What can hang from each mark
sodut: bopit komeg mume nelu rimam tuvif
febo: rimam sodut
tuvif: mume sodut
nelu: sodut
komeg: rimam sodut
mume: komeg sodut
bopit: rimam sodut
rimam: bopit febo sodut

Known rows, with every way that one mark hangs from another
[komeg [rimam [sodut bopit mume tuvif]]]: -22, 78, 46, -104, -215, -310, 71, 56, -282, -647, -266, -116, -6, -299, 36, 132, 160, -54, 1, -105, 51, 111, 11, 130, -68, 470, -295
[nelu [sodut [bopit rimam] [mume komeg]]]: 17, 90, 210, 42, -140, -35, 225, -179, -269, -236, -571, -353, 16, -56, -38, -98, 520, 77, -24, -216, 12, 323, 159, 441, -209, 327, 205
[febo [rimam bopit [sodut komeg nelu tuvif]]]: 24, -27, 17, -145, -160, -273, -154, 127, -290, -371, 77, 243, 30, -8, -46, -60, 92, 113, -47, -82, -88, 111, -123, 274, 84, -83, -733
[rimam bopit [febo [sodut komeg nelu tuvif]]]: -74, 25, 189, -109, -157, -129, 64, 127, -248, -351, -54, 213, 7, 44, -21, -6, -22, 249, -33, -150, -83, 81, -8, 28, 52, 175, 279
[sodut nelu]: 7, -1, -7, -38, 9, -55, 90, 40, -76, 91, 29, 193, 7, -23, 6, -72, 88, 43, -68, -30, -37, 41, -78, -104, 12, -294, 51
[bopit rimam sodut]: -21, 41, 120, -33, -75, 117, -33, -57, 82, -108, 321, -28, 119, -28, 20, -33, 655, 44, -21, 100, -11, 28, 18, 479, 129, -17, -12
[bopit [sodut rimam]]: -40, -5, 328, -49, 33, 42, -352, -4, 14, 164, 217, -77, 88, 15, 19, 167, 404, 34, -4, 66, -18, 24, 27, 178, 153, -28, 176
[rimam bopit [sodut mume nelu]]: -23, 144, 16, -103, -113, -213, 425, 115, -216, -60, -66, 106, -14, -77, -17, 92, -90, 127, -60, -114, -18, 109, -8, -90, -234, -403, -257
[rimam [bopit [sodut mume nelu tuvif]] febo]: -120, 283, 330, -117, -218, -75, 333, 92, -199, -331, 196, 163, -28, -72, 3, 237, 199, 198, -58, -88, -33, 120, 55, -154, -132, -157, -104
[bopit [sodut nelu]]: 8, 59, 6, -85, 41, 29, -13, 10, 12, 159, 312, 168, 14, 10, 48, 88, 393, 92, -93, 22, -39, 31, -68, 66, 80, -342, 168
[nelu [sodut [tuvif mume]]]: 114, 25, 89, 72, -81, -16, -211, 4, -91, -275, -305, -147, 52, 10, -9, 3, 55, 65, -32, -25, 57, 23, 100, -49, -353, 113, 286
[bopit [rimam febo [sodut komeg mume tuvif]]]: -45, -347, 232, -59, -287, -354, 429, -22, -364, -609, -159, -45, 74, -69, -35, -136, 448, 164, 13, 60, -34, 116, 147, 103, -21, 385, -335
[rimam bopit]: -57, 233, 46, -28, -80, 59, -16, 84, 24, -66, 41, -14, 5, -38, -46, 94, -222, 35, 10, -98, 4, 45, 22, 28, -69, -57, -188
[bopit sodut]: 0, 52, 13, -49, 32, 78, -96, -28, 85, 88, 271, -24, 5, 40, 53, 167, 307, 40, -25, 40, -4, -3, 10, 167, 51, -39, 101
[komeg [rimam febo] sodut]: -149, 235, 169, 70, -84, 93, 228, 78, -143, -192, 243, -70, 73, -296, -43, 124, 129, 63, 24, -98, 75, 206, 170, -121, 32, 184, -381
[sodut bopit [mume komeg] nelu rimam tuvif]: -21, 134, 517, -180, -63, -261, -164, -17, -381, -175, -389, 30, -43, -95, -5, -68, 309, 5, -68, -269, -89, 220, -96, -15, -78, 262, 364
[nelu [sodut rimam]]: 29, -31, 317, 129, -31, -12, -262, -45, -130, 8, -314, -238, 79, 44, -47, 41, 151, 81, -3, 21, 36, 193, 90, 89, 56, -62, 203
[tuvif [sodut mume]]: -54, -55, 23, -5, 90, -102, 288, -28, -258, 95, -157, -159, -63, -17, 80, 9, 44, 22, -17, 4, 11, -164, 82, -188, -40, -46, -142
[mume [komeg [rimam bopit]] [sodut tuvif]]: -13, 622, 286, -137, -24, 29, -300, -133, 103, -467, 198, 47, -61, -186, 1, 172, -4, 9, -42, -421, -16, 68, 92, 231, -185, 301, -329
[sodut bopit komeg rimam [tuvif mume]]: -43, -360, 234, -155, -51, -200, -621, 184, -264, -72, -425, -145, 127, -104, -33, -107, 174, -70, 14, -89, -31, 21, 41, -140, -108, 667, 388
[sodut bopit komeg mume nelu]: -48, -358, -104, -153, 0, -214, 212, 127, -371, 107, -493, 24, -58, -113, 11, -118, 201, -32, -55, -94, -50, 208, -33, -107, -71, 184, 343
[febo [rimam bopit] sodut]: -51, 240, 80, 17, -67, 98, -69, 61, -72, -123, -17, -30, 52, 54, 30, 80, -73, 52, 53, -91, -16, -35, -16, 594, -6, 23, -222
[nelu [sodut bopit mume [rimam febo]]]: -126, -166, 410, 117, -182, -173, 165, -6, -387, -95, -711, -405, 73, -22, -71, 133, 173, 156, 33, -118, 47, 273, 290, -182, -84, 312, 175
[tuvif sodut]: -37, -7, -31, 12, 89, -54, -9, -32, -111, 121, 31, -96, -14, 54, 41, -18, 17, 59, -24, -9, -6, -213, 58, -125, 140, -49, -250
[nelu [sodut komeg tuvif]]: 121, -178, 34, 31, -67, -81, -236, -41, -187, -366, -297, -111, -47, 52, -13, -66, 147, 60, -38, 44, 9, 238, 47, 167, 54, 288, 284
[sodut [bopit rimam] komeg mume nelu]: -75, -370, -3, -141, -113, -178, 262, 113, -381, -82, -442, -7, 64, -177, -9, -317, 532, -28, -51, -49, -62, 248, -11, 166, 5, 210, 210
[rimam [bopit [sodut nelu [tuvif mume]]]]: -10, 305, 143, -171, -82, 36, -243, 169, 4, -125, 288, 194, 79, -84, 0, 146, 164, 87, -98, -110, -30, -51, -37, -76, -293, -221, 120
[nelu [sodut bopit komeg mume rimam tuvif]]: 11, -316, 324, -29, -122, -230, -292, 36, -460, -350, -767, -326, -11, -52, -6, -59, 267, -11, -8, -34, 12, 372, 82, 135, 11, 598, 521

Rows
-123, 375, 332, -108, -83, -8, 476, -39, -169, 125, 194, 109, -52, -53, -65, 363, 297, 244, -62, -288, -72, 139, 119, -143, -277, -280, -117
[rimam [bopit [sodut [mume komeg] nelu]] febo]
-101, 56, 108, -61, -109, 26, 240, 60, -258, -220, -156, -220, 80, -182, 42, -306, 385, -48, -2, -78, 53, 348, 85, 387, -65, 431, 148
[komeg [sodut [bopit rimam] mume]]
5, 58, 39, -126, -124, -175, -206, 80, -153, -327, -139, 177, -13, -32, 11, -168, 87, 34, -78, -131, -47, 117, -145, -11, 99, 197, 191
[sodut bopit nelu tuvif]
-226, -232, 314, -26, -11, -120, -106, 194, -321, 337, -154, -224, 169, -51, -117, 132, -26, 176, 27, -144, -35, -246, 295, -571, -112, 140, -384
[tuvif mume [sodut komeg [rimam bopit febo]]]
2, -218, 72, -127, -156, -111, -290, 18, -203, -552, -290, -86, 85, 17, 68, -338, 433, 25, -1, -28, -51, 111, -45, 697, 216, 805, 567
[febo [sodut [bopit rimam] komeg tuvif]]
-195, 326, 186, 35, -228, 50, 212, 116, -64, -263, 86, -30, 71, -283, -114, 325, -113, 77, 41, -160, 35, 49, 170, -200, -27, 34, -674
[komeg [rimam bopit febo]]
69, -4, 85, -116, -116, -340, 267, 14, -272, -355, -78, 177, -50, -39, 55, -62, 114, 91, -72, -6, -28, 66, -112, -55, -134, -161, -32
[rimam [sodut mume nelu tuvif]]
-33, 323, 219, -129, -115, 28, 17, 59, -65, -377, 162, -15, -60, -70, 46, 230, 113, 9, -14, -18, 4, 104, 8, 198, -148, 78, 59
[rimam [bopit [sodut mume tuvif]]]
-18, 53, 124, -71, -80, 60, 38, -7, 7, -14, 338, 125, 130, -59, 29, -109, 719, 93, -86, 66, -48, 66, -59, 362, 150, -306, 41
[bopit rimam [sodut nelu]]
-3, 4, 146, -42, -218, -345, 208, -3, -189, -408, 152, 233, 38, 52, -35, -9, 98, 263, -67, -77, -48, 11, 18, -250, 49, -97, -344
[rimam febo [sodut nelu tuvif]]
-104, 418, 79, -58, -82, 178, -117, 96, 80, -131, 354, -58, 54, -275, -23, 400, 198, -11, -4, -62, 37, 65, 57, 218, 32, -74, -353
[komeg [rimam [bopit sodut]]]
-76, 64, 11, -69, -1, -9, 171, 91, -255, -38, -201, -187, -31, -118, 50, -106, 53, -45, -1, -131, 60, 310, 59, 81, -138, 400, 282
[komeg [sodut bopit mume]]
-88, -368, -145, -143, 87, -267, 198, 95, -479, 237, -438, -67, -69, -58, 46, -142, 225, 35, -79, -111, -54, -11, 24, -227, 80, 139, 105
[tuvif [sodut bopit komeg mume nelu]]
-105, -54, 11, -24, -69, -80, -57, -16, -168, -107, -119, -225, 113, -14, 15, -253, 359, 43, -25, -71, -12, -136, 80, 207, 261, 291, -286
[tuvif [sodut [bopit rimam]]]
-10, 328, 73, -128, -201, -176, -59, 210, -137, -401, 102, 182, 129, -334, -51, 171, -6, 73, -63, -178, 11, -55, -17, -173, -327, -198, -490
[komeg [rimam bopit [sodut nelu [tuvif mume]]]]
-9, 280, 449, -85, 118, 19, -183, -18, -202, 257, 198, 82, 39, -68, -44, -125, 315, 90, -89, -227, -54, 296, -60, 43, 7, -133, 236
[mume [komeg [sodut nelu rimam]]]
-47, 116, 285, -28, -6, -114, 592, -117, -295, 74, -213, 105, -62, 38, 38, 101, 233, 237, -41, -238, -77, 35, 79, -7, -261, -66, 434
[rimam [febo [sodut [mume komeg] nelu]]]
29, 64, 204, -55, -101, -184, 411, -175, -183, -184, -71, -100, 40, -59, -10, -61, 465, 94, -17, -113, -32, 76, 74, 372, -207, 43, -258
[bopit [rimam [sodut [mume komeg]]]]
-11, -229, 29, -122, -31, 7, -12, 28, -93, 61, 254, 121, 113, -67, 4, -155, 814, 72, -90, 93, -82, 132, -45, 369, 199, -145, 142
[bopit rimam [sodut komeg nelu]]
-62, 47, 403, -133, 18, -200, 19, -13, -349, 197, -423, -20, -12, -98, -34, -8, 301, 12, -52, -281, -79, 211, -35, -84, -127, 82, 315
[sodut bopit [mume komeg] nelu rimam]
32, -356, -134, -29, -32, -217, -36, 8, -211, -6, -43, -7, 45, 34, -29, -16, 220, 43, 22, 35, -44, 4, 7, 310, 88, 88, -642
[febo [rimam [sodut komeg]]]
-11, -108, -121, -108, -69, -165, -1, 99, -94, -58, 20, -22, 25, 5, -72, 96, -131, 106, -8, -83, -30, 91, 53, 67, -13, 65, -325
[rimam bopit [sodut komeg]]
30, -107, 27, -124, -7, -82, -188, 172, -252, -218, -178, 149, 81, -269, 62, -12, 305, -2, -47, -47, -29, -59, -86, 76, -208, 197, 500
[febo [sodut [komeg rimam] nelu [tuvif mume]]]
-98, -458, -76, -119, -155, -445, 510, 90, -454, -3, -397, 21, 6, -52, -46, 18, 223, 203, -49, -150, -51, 158, 134, -295, -76, 196, -112
[rimam febo [sodut bopit komeg mume nelu]]
-39, -309, -38, -86, -86, -52, -124, 38, -171, -193, -338, -165, 119, 5, 44, -278, 435, 31, 12, -47, -41, 89, 18, 648, 186, 625, 540
[febo [sodut [bopit rimam] komeg]]
14, 182, 85, -106, -189, -212, -107, 163, -197, -278, 70, 186, 126, -55, -43, 10, 3, 102, -40, -150, -40, -102, -56, 73, -315, -264, -736
[febo [rimam bopit [sodut nelu [tuvif mume]]]]
